What can hang from each mark
J159: J392 J461
J392: J159 J451 J508 J604
J508: J392
J451: J392
J738: J159 J451 J508 J604

Each row was made from one small tree. The marks that hang from a mark follow it in brackets, in the order of their numbers. Every link used is in the known rows. Write each row's tree.
Known rows
J738{J159{J392} J451 J604}: -12.3; -10.0; 9.6; -14.8; -11.8; 14.2; -24.8; -8.8; -16.9; 27.3; 7.1; -4.4; 0.3; -57.3; -44.5; 6.4; 15.0; -5.0; -4.7; 11.9; -2.0
J159{J392{J451 J508 J604}}: -17.7; 16.4; -16.0; -16.5; -14.0; -26.2; 13.3; -9.6; -6.7; -11.7; -3.6; 3.5; 7.7; 24.6; -4.2; 0.0; -22.8; -7.3; 2.6; 0.2; -12.9
J159{J392{J451 J604} J461}: -13.9; 5.0; 26.9; -33.8; -6.1; -18.3; 14.8; -18.2; 13.7; -10.2; 9.6; 9.6; -18.8; 31.6; -20.9; 5.7; -11.2; -1.2; 14.1; 1.9; -3.2
J738{J451{J392{J159}} J508 J604}: -10.7; -18.5; -5.1; 1.5; 8.8; 14.2; 16.3; 38.8; -53.1; 9.7; 8.0; 9.9; 0.7; -53.8; -24.6; 3.2; 13.9; -4.3; 10.0; 8.1; 17.9
J159{J392{J508} J461}: -7.5; 9.6; 20.1; -35.3; -11.2; -18.2; 12.5; 12.7; -4.4; 8.5; 0.9; 12.4; -1.0; 18.0; -9.7; 9.1; -9.7; 12.2; 25.1; 2.3; -16.5
J738{J451 J508{J392} J604}: -23.3; -26.4; -4.8; -11.6; 18.1; 17.6; -7.2; 16.4; -12.6; 19.8; 6.3; -10.7; -1.5; -63.5; -40.6; 5.6; 7.3; 1.5; 0.7; 4.9; 6.8
J451{J392{J159 J508}}: 2.7; 20.8; -9.6; 17.0; 8.6; -21.4; 36.1; 44.2; -31.3; -0.4; -8.6; 30.9; 11.3; 14.2; 10.0; -3.9; -3.7; -9.0; 14.6; 6.7; -3.6
J159{J392 J461}: -10.4; -2.0; 30.2; -30.6; -13.2; -9.8; 8.4; -4.9; 11.4; 7.2; 6.6; 11.3; -11.7; 7.9; -20.8; 12.3; -7.9; 9.0; 20.9; 3.6; -7.6
J159{J392}: -18.0; -1.4; -4.9; -8.7; -19.6; -8.5; 1.9; -13.5; 6.3; 3.1; -3.0; 4.2; 2.7; -9.8; -14.9; 9.4; -16.2; 2.0; 5.9; 3.1; -9.7
J451{J392}: 5.8; 0.1; 0.0; 12.1; 9.8; -5.9; -2.6; 28.3; -15.4; 10.7; 0.8; 20.7; -5.7; -1.3; -7.8; 3.9; 4.8; -3.2; 13.5; 4.0; 2.6
J392{J159{J461} J451 J508 J604}: -2.5; 33.6; 12.1; -15.0; 12.0; -28.6; 63.9; 9.7; -9.8; -35.1; -0.6; 15.5; 1.0; 63.3; 16.8; -13.4; -8.9; -13.0; 6.4; 1.6; -1.4
J738{J159 J451}: -4.1; 0.3; 11.9; -6.0; 5.8; 17.0; -9.1; -3.3; -7.7; 11.0; -2.5; -10.0; -17.9; -35.6; -25.6; -5.6; 15.5; -3.5; 2.7; 3.6; 5.1
J392{J159 J451 J508 J604}: -8.1; 34.3; -15.5; 1.3; 5.9; -27.6; 57.6; 4.1; -15.1; -36.4; -7.7; 9.0; 12.8; 48.7; 20.1; -15.8; -14.6; -19.7; -7.1; 1.5; -3.1
J392{J159{J461} J508}: 1.7; 25.3; 15.4; -10.6; 5.9; -16.5; 54.2; 27.5; -14.6; -14.2; -5.8; 17.0; 9.3; 35.9; 16.7; -5.0; -4.2; 0.5; 14.2; 3.0; -6.8
J738{J159{J461} J451 J508 J604}: -2.7; -41.2; 29.9; -32.8; 7.5; 32.5; -26.9; 27.1; -43.6; 19.3; 17.4; -7.7; -8.0; -54.1; -52.5; 4.6; 33.5; 7.5; 10.1; 10.1; 20.3
J508{J392{J159{J461} J451 J604}}: -21.6; 12.7; 21.2; -4.7; 27.6; -21.4; 47.9; -8.7; 43.7; -17.6; -1.0; 15.4; -10.0; 33.9; -18.6; -4.9; -13.0; -16.4; 0.7; 7.5; -1.9
J451{J392{J604}}: 3.3; 12.8; -3.2; 12.3; 8.8; -12.4; 18.4; 28.4; -20.6; -5.3; 13.4; 17.5; 9.0; 11.4; -11.3; -11.6; -8.1; -12.4; 5.9; 10.6; 0.4
J159{J461}: 7.9; -0.8; 34.5; -22.0; 7.4; -0.5; 7.7; 8.6; 5.7; 2.7; 7.4; 7.3; -15.2; 16.9; -5.2; 3.7; 8.2; 8.8; 16.1; 1.3; 2.6
J738{J159 J451{J392}}: 0.7; 0.6; 12.5; 4.5; 14.2; 11.9; -10.0; 19.5; -20.1; 19.0; -2.2; 6.4; -22.3; -37.3; -32.1; -2.4; 18.9; -5.0; 14.6; 5.4; 6.3
J508{J392{J159 J604}}: -25.3; 18.2; -0.7; 14.7; 15.7; -17.3; 57.8; -0.5; 33.5; -16.6; 4.2; 10.7; 20.9; 12.5; -18.5; -16.7; -28.7; -19.8; -12.7; 13.7; -10.0

Write each row's tree
1.5; 21.9; 19.7; 8.7; 12.7; -17.0; 58.5; 32.5; -15.5; -16.9; 13.9; 31.4; 7.4; 28.8; -9.4; -12.7; -9.8; -15.6; 13.3; 14.7; 2.7
J451{J392{J159{J461} J604}}
-15.6; 4.0; -14.1; -16.2; -12.8; -22.6; -8.2; -9.1; -3.0; 3.0; -16.8; 5.1; -7.8; 11.4; -0.7; 14.9; -7.4; 2.6; 9.9; -5.9; -10.2
J159{J392{J451 J508}}
6.9; 19.8; 11.7; 2.7; 13.0; -20.9; 40.5; 49.2; -27.5; 0.9; -3.8; 35.0; 1.7; 26.4; 5.4; -1.8; 1.8; -3.1; 25.0; 7.2; -2.8
J451{J392{J159{J461} J508}}
5.7; 32.9; 10.3; 3.7; 13.8; -26.8; 62.9; 50.6; -30.4; -12.9; 9.9; 33.1; 16.3; 38.2; 1.4; -16.4; -12.6; -13.4; 17.3; 13.9; -5.7
J451{J392{J159{J461} J508 J604}}
-19.1; -35.1; 9.1; -9.7; 12.8; 6.3; 8.8; 26.7; -9.5; 8.1; 9.4; 9.3; 16.8; -23.5; -35.2; 7.1; 4.4; -1.2; -0.5; 12.7; 9.7
J738{J508{J392{J159{J461}}} J604}
-13.1; 19.5; -2.9; 8.2; 4.3; -17.4; 51.4; -17.7; 5.0; -38.2; -0.9; 8.0; -0.4; 35.3; 6.5; -12.2; -13.6; -23.8; -11.5; 3.2; 7.5
J392{J159 J451 J604}
-5.1; 27.0; 24.8; -4.8; 1.0; -12.1; 76.1; 6.5; 0.7; -33.2; 16.9; 13.3; 15.2; 37.7; -2.3; -21.3; -19.7; -15.0; -1.2; 12.6; 0.3
J392{J159{J461} J604}
-0.5; 40.8; 12.2; -10.4; 4.1; -23.6; 81.9; 28.0; -19.1; -29.8; 11.5; 13.8; 27.0; 51.1; 11.3; -24.9; -21.3; -12.2; 3.2; 10.8; -10.0
J392{J159{J461} J508 J604}
-16.8; 21.6; -16.2; -12.6; -19.0; -21.8; 27.6; 5.3; -14.8; -8.1; 4.9; 2.2; 28.7; 14.5; -8.0; -9.0; -34.5; -5.1; 1.2; 7.6; -20.0
J159{J392{J508 J604}}
-8.9; 20.9; 18.2; -34.6; -12.4; -23.2; 35.5; 14.1; -7.4; -5.6; 12.8; 10.2; 14.4; 31.4; -13.8; -7.1; -25.1; 3.3; 16.3; 8.2; -18.4
J159{J392{J508 J604} J461}
2.8; 8.6; 21.2; 7.6; 12.9; -12.5; 36.2; 31.5; -10.9; -1.0; 0.6; 34.5; -7.6; 15.6; -4.0; 1.5; 5.0; -6.2; 21.2; 8.2; 5.1
J451{J392{J159{J461}}}
3.6; -55.1; 24.7; -25.3; 1.2; 23.8; -41.1; 32.7; -44.3; 16.7; 20.0; 1.3; 12.1; -27.9; -49.4; 8.0; 28.6; 8.1; 2.0; 14.9; 20.9
J738{J159{J461} J508 J604}
-20.6; 3.6; -0.8; -0.3; 24.6; -16.1; 7.9; -13.9; 38.0; -6.1; 0.3; 1.7; -7.2; 16.0; -21.9; -4.2; -11.7; -14.4; -7.6; 4.0; -5.6
J508{J392{J451 J604}}
-10.4; 14.6; 18.0; -38.3; -6.1; -26.8; 20.5; -1.0; -1.9; -9.4; 3.7; 9.3; -8.0; 42.2; -9.8; 2.1; -13.8; 1.7; 18.2; 2.0; -10.9
J159{J392{J451 J508 J604} J461}
-18.6; 6.4; 22.5; -0.2; 21.6; -12.2; 41.6; 4.5; 40.5; -1.0; -5.5; 17.5; -3.6; 11.1; -17.4; 1.7; -9.7; -6.7; 8.0; 7.6; -6.1
J508{J392{J159{J461}}}
-26.2; 0.1; 0.7; 9.9; 22.9; -14.6; 20.7; -15.4; 43.4; -5.6; -18.4; 13.4; -15.6; 9.7; -10.0; 7.2; -3.3; -12.9; -2.7; 1.3; -0.4
J508{J392{J159 J451}}
0.6; 35.1; -5.8; -0.4; 15.7; -8.1; 34.5; 30.4; -28.7; 1.9; 4.0; 4.3; -3.9; -8.1; -2.8; -15.7; -5.2; -7.8; 14.5; 3.9; -6.8
J738{J451{J392{J508 J604}}}
7.9; 23.5; -11.4; 6.9; 10.6; -21.5; 23.2; 46.3; -36.0; -2.3; 8.5; 19.4; 19.9; 21.5; -1.2; -14.3; -11.1; -10.2; 9.6; 9.6; -7.6
J451{J392{J508 J604}}
-17.1; -41.7; -9.3; -6.7; 10.2; 10.0; -21.9; 23.5; -13.1; 16.9; 9.1; -0.8; 19.5; -37.2; -38.5; 9.2; 4.3; 1.8; -5.4; 10.5; 7.4
J738{J508{J392} J604}
-10.2; 4.2; 20.1; -39.6; -4.8; -22.3; -2.0; -0.6; 1.8; 4.9; -8.4; 12.7; -23.2; 29.7; -6.0; 17.7; 1.2; 9.4; 26.2; -5.3; -9.0
J159{J392{J451 J508} J461}
1.5; -8.1; 12.2; -8.3; 4.7; 21.6; -25.9; 2.4; -22.0; 23.1; 9.2; -7.1; -2.0; -49.7; -33.2; -0.4; 29.3; -6.8; -8.8; 10.5; 4.3
J738{J159 J451 J604}
-27.4; 12.4; -1.0; 10.0; 21.5; -20.7; 43.0; -14.3; 39.9; -20.3; -4.3; 11.2; -0.8; 22.6; -14.7; -7.9; -18.1; -22.4; -10.0; 6.6; -3.0
J508{J392{J159 J451 J604}}
0.1; 17.1; 15.3; -16.1; 13.5; -23.0; 35.7; 9.2; -5.0; -17.1; -17.5; 18.2; -18.9; 46.7; 21.7; 5.1; 9.6; -2.2; 16.5; -5.2; 2.2
J392{J159{J461} J451 J508}
-24.9; -37.4; -8.4; -6.4; 17.4; 1.8; -16.2; 6.9; 6.8; 1.7; -10.6; -2.7; -11.6; -15.6; -28.7; 10.9; -0.4; 2.6; 6.6; -2.2; 12.0
J738{J508{J392{J451}}}
-7.0; 23.2; 5.2; 11.3; 12.6; -1.5; 40.8; 13.8; -11.8; 1.2; -6.1; 13.8; -20.9; -22.7; -2.7; -3.5; 2.1; -9.6; 15.7; 0.8; 3.0
J738{J451{J392{J159}}}
2.3; 22.2; -4.2; 4.0; 13.5; -4.3; 25.3; 33.9; -39.4; 15.5; 2.5; 16.5; 2.8; -27.4; -1.7; -1.4; 15.0; -11.0; 8.3; 7.9; -2.4
J738{J451{J392{J159 J508}} J604}
-2.2; 25.3; 3.3; 3.4; 14.2; -2.5; 29.9; 17.3; -15.4; 1.4; 7.3; 4.3; -13.6; -17.3; -12.8; -13.1; -3.1; -10.0; 12.7; 4.6; 0.2
J738{J451{J392{J604}}}
-20.2; 5.4; -5.5; -11.8; -15.0; -17.7; 8.3; -26.2; 9.0; -13.5; 2.0; 1.8; -3.3; 13.7; -15.4; 2.5; -20.3; -9.0; -2.4; 1.9; -5.1
J159{J392{J451 J604}}
0.9; 33.0; -11.3; 17.6; 8.1; -25.5; 58.8; 44.2; -35.0; -14.7; 3.3; 27.6; 26.0; 27.6; 5.3; -19.2; -17.6; -18.2; 7.5; 11.7; -6.4
J451{J392{J159 J508 J604}}
-9.0; -31.9; 30.6; -27.5; 9.7; 28.4; -9.2; 22.2; -29.0; 7.4; 4.6; -11.1; -21.9; -40.3; -44.4; -0.5; 18.6; 10.7; 20.5; 2.5; 18.4
J738{J159{J461} J451 J508}
-3.4; 21.7; -2.2; 23.8; 6.8; -17.0; 53.4; 27.4; -18.9; -17.0; 8.7; 27.5; 16.6; 18.0; -4.8; -15.6; -15.8; -20.8; 2.6; 13.6; 2.4
J451{J392{J159 J604}}
-1.0; 21.7; -14.8; -10.3; 9.5; -22.8; 13.2; 4.7; -16.2; -18.5; -1.0; -1.2; 4.5; 42.0; 10.7; -11.0; -6.6; -10.8; -3.7; -2.9; -4.6
J392{J451 J508 J604}
3.1; 13.3; 20.5; -2.7; 15.3; 4.3; 26.7; 23.7; -23.7; 14.7; 10.9; 19.7; -12.6; -27.7; -12.9; 2.8; 20.6; -6.8; 13.7; 9.5; 4.7
J738{J451{J392{J159{J461}}} J604}
-6.9; 19.0; 23.9; -9.9; 9.9; -17.1; 57.6; -10.8; 8.9; -37.5; 6.1; 13.3; -11.6; 49.4; 3.8; -10.7; -5.9; -16.9; 1.5; 4.2; 9.2
J392{J159{J461} J451 J604}
